(in the rows, 128 means zero)
Known rows, with every step that occurs:
T, Z, U, L: [135 148 121 146 131 121 118 168 202 107 152 111  94 163 110 148 149 128
 103 114 109 113 125 132 103]
F, L, U, Z: [181 133 117 127 162 139 146 113 145 130 102 142 137  97 171 110  84 146
 124 128 143 121 153 174 115]
D, Y, B, L, U, Z, F: [194 189 123  81 132  66 189 107  98 174  97 149 181 103 138  93  70  98
 104  82 175  72 124 128 143]
F, L, U, Z, T: [204 133 133 102 162 154 138 114 120 107  92 134 153  62 184 116  68 122
 128 154 136 107 152 148 106]
D, Y, B, T: [ 89 163 107 126 146 124  98 173  12 145 124 150 142 161 114  84 165 156
 165 153 174 122 140 163 139]
D, Y: [109 158 134 117 157 104 119 157  90 118 101 136 154 141 132  76 129 151
 151 155 183 109  84 127 132]
L, B: [114 114 137 145 145 145 105 112 128 114  98 150 124  83 117 117 137 172
 139 127 123 131 141 116 148]
Z, T: [135 132 127 112 148 131  91 135  99  97 120 135 151 103 149 126 113 122
 150 175 122 107 114  94 124]
T, Z, F, L: [167 126  99 120 138 175 172  98 127 124 128 145 167 121 194 159 127 133
 138 136 123 141 129  84 124]
T, Z, U, L, B, Y, D, S: [ 92 131 182 126 141 189 129 160 144 168 110  45  85 175 103 133 150 126
 111 129 104 146  85  82 136]
W, T, Z, F, L, B, Y, D: [ 93  48 173 131 131 237 205  73  91 179 102  82 156  90 180 164 133 104
 115 152 114 189 154  40 152]
W, T, Z, F, L, B: [146  73 123 144 129 207 174  70 129 113  99 151 134  82 177 169 129 128
 131 119  95 149 185  68 150]
U, Z, F, L, B, Y, D, S: [120 114 165  99 129 212 187  56  51 191  50  90 157 110 192 118 106 122
 135 149 153 150  94  94 189]
F, Z, U, L, B: [122 140 151 172  97 100 121 111 207  91 121 120 106 127  88 118 141 153
 114 103 130 142 143 171 121]
B, L, F: [103 141 105 116 104  52 115 135 157 120 180 139 130 153 119 164 112  96
 146 114 107 128  87  97 120]
F, Z, U, L, B, Y, D, S: [ 78 139 189 141 115 144 124 129 142 158 109  45 105 192 100 110 137 121
 131 131 130 167  82 117 139]
L, U, Z: [166 118 128 125 160 126 125 125 142 147 100 149 111  97 137  90  85 135
 116 132 142 112 128 174 120]
B, L: [121 171 103 123 129  75 117 132 162 132 156 135 156 141 109 156 121 116
 133 128 111 106 105  82 121]
B, T, Z, F: [126 109  83 114 112 190 137 103  75 154 147 155 121 128 131 134 163 117
 131 157 121 144 116 117 137]
L, F: [ 93 102 116 130 123  94  97 138 119 106 153 147 107 151 147 129 118 120
 159 134 127 141  97 134 132]
D, Y, B: [115 165 135 129 170  93 113 178  62 131 106 146 160 153 140  85 127 162
 160 134 175 104 126 128 133]
L, U: [146 128 104 122 160 119 104 128 133 117 131 139 126 119 132 101 107 138
 131 118 128 119 132 124 126]
L, B, Y: [ 91  63 155 128 149 143 115 121  84 139 101 129 146  99 112 111 140 162
 142 136 135 135  96 110 149]
U, L, B, T, Z: [122 120 119 146 105 186  91 119 145 122 135 148  95 113  84 144 216 155
 122 141 103 143 164 139 131]
Z, F, L: [146 141  87 114 118 137 157  64 101 101 125 146 181 120 189 146 128 128
 144 123 145 123 135  95 162]

Rows:
[203 125  94 106 149 179 178  92 142 122 130 141 159 101 189 141 106 126
 122 107 121 137 144  90 119]	T, Z, F, L, U
[115  80 163 136 130 144 135 154 165 127 126  98 106 124  86 138 161 149
  99 103 113 128 106 127 119]	T, Z, U, L, B, Y
[100 133 103 140  86 149  74  87 121  98 132 146 108 113  81 133 214 149
 129 132 124 130 172 151 167]	U, L, B, T
[183 114 110  99 129 135 158  68 120 149  97 156 132  82 162  93  82 107
 102 113 152 100 124 154 156]	L, U, Z, F
[125 137 132 143 113 120  88  92 169  87 110 140 131 105 107 137 177 155
 125 114 128 113 159 119 161]	U, L, B
[191 153 101  88 110  90 176  63 157 160 124 148 154  88 133 127  71  81
  91  95 131  88 115 119 144]	B, L, U, Z, F
[102 155 120 137 157 153 134 225  51 158 135 130 104 164  98  89 144 164
 131 139 150 133 132 176  97]	D, Y, B, T, Z, U
[120 118 125 136 104  97 116 169 200  95 178 116  69 181 123 158 137 110
 114 100 106 132 105 148 101]	T, Z, U, L, F
[136 108 104 126  87 199 170  32  67 137  86 168 141  53 153 125 152 149
 119 139 151 142 172 178 181]	U, Z, F, L, B, T
[143 143 144 122 107  45 111 158 130 124 177 136 160 150 138 164  76  81
 173 134  98 143 119  99  76]	Y, B, L, F, Z, T
[127  97 152 125 114  96 100 137 119  98 148 136 127 136 157 119  88 100
 176 172 124 162  84 129  88]	L, F, Z, T
[185 126  66 112 137 201 156 110  62 146 155 156 150 123 167 149 141 131
 134 104 110 148 199 123 127]	Y, B, T, Z, F, L, U
[123 205 126 117 152  52 127 177 101 145 130 136 186 155 113 122 118 135
 147 118 156  90 117  93 119]	D, Y, B, L
[ 93  44 163 149 128 150 131 153 159 124 125  95  85 143  87 155 151 118
 101 106  90 131 139 113 128]	W, T, Z, U, L, B, Y
[ 85 142 103 147  83 141  95 106 136  93 142 126  84 117  63 127 194 151
 101 107 121 123 171 181 166]	Z, U, L, B, T
[144 127 149 133 140 119 104 137 123 107 125 132 155 119 145 111  97 120
 163 188 129 144 103 118  88]	F, Z, T
[ 86 109 109 143 119 175  92 105  79 125 120 154 107  92  92 110 178 169
 138 149 124 147 153 152 156]	L, B, T
[ 76 100 175 136 143 189 160 101  91 163 105  78 172  92 154 132 145 159
 132 159 149 182 135  87 148]	F, L, B, Y, D
[177 194 140 106 163  60 155 165 120 171 102 142 160 118 115  90  73 126
 117 102 167  80 128 148 109]	D, Y, B, L, U, Z
[116 154  95 150 121 140  99 187 123 133 175 127  87 185  90 158 184 135
 115 113  98 124 180 170 111]	Y, B, T, Z, U, L
[114 118 136 148  80  57  92 118 185  94 168 137 116 191 135 137 140 102
 158 131 134 159 105 157 109]	U, L, F, Z
[112 114 121 158 128 123 115 170 197 104 152 110  72 178 111 164 138  98
 104 118  87 114 154 119 111]	W, T, Z, U, L
[ 95  81 124 150 102 102 110 168 194  92 180 116  46 194 125 170 129  77
 117 102  81 132 138 135 111]	W, T, Z, U, L, F
[110 163 106 139 112  82 104 137 177  84 149 112 112 163 109 136 147 126
 109 105 128 100 129 146 143]	Z, U, L
[ 95 150 119 125 103 103 114 206  90 120 173 123  82 205  99 120 176 123
 129 108 147 134 133 192 112]	D, Y, B, T, Z, U, L, F
[112 136 130 138  91  40 126 137 182 132 183 136 135 172 119 152  95  95
 160 128 114 162  77 123  86]	B, L, F, Z
[ 89  93 147 130 112 111 119 120 139 106 122 100 123 125  85 127 157 145
 102  93 133 112 112 140 160]	Z, U, L, B, Y
[206 167 134  98 156  86 127 146 124 151 123 139 160  80 132 139  56  97
 113 120 104  77 161 116 101]	Y, B, L, U, Z, T
[172 157 117 114 139  84 143 124 181 161 129 138 134 100 111 122  76 109
 101 114 122  96 119 139 110]	B, L, U, Z
[123 127 125 147 164 143 135 186 160 134 140 120  93 140 120 129 110 147
 113 131 108 130 105 134  91]	T, Z, U
[154 122 150 115 150 134 112 132 106 126  90 142 138  83 155 112  89 118
 134 186 134 100 109 143 116]	U, Z, T
[ 68 113 203 159  98 131 152 113 169 157 127  50 128 138  88 114 150 130
  99 135 150 183 114 140 126]	F, Z, U, L, B, Y, D
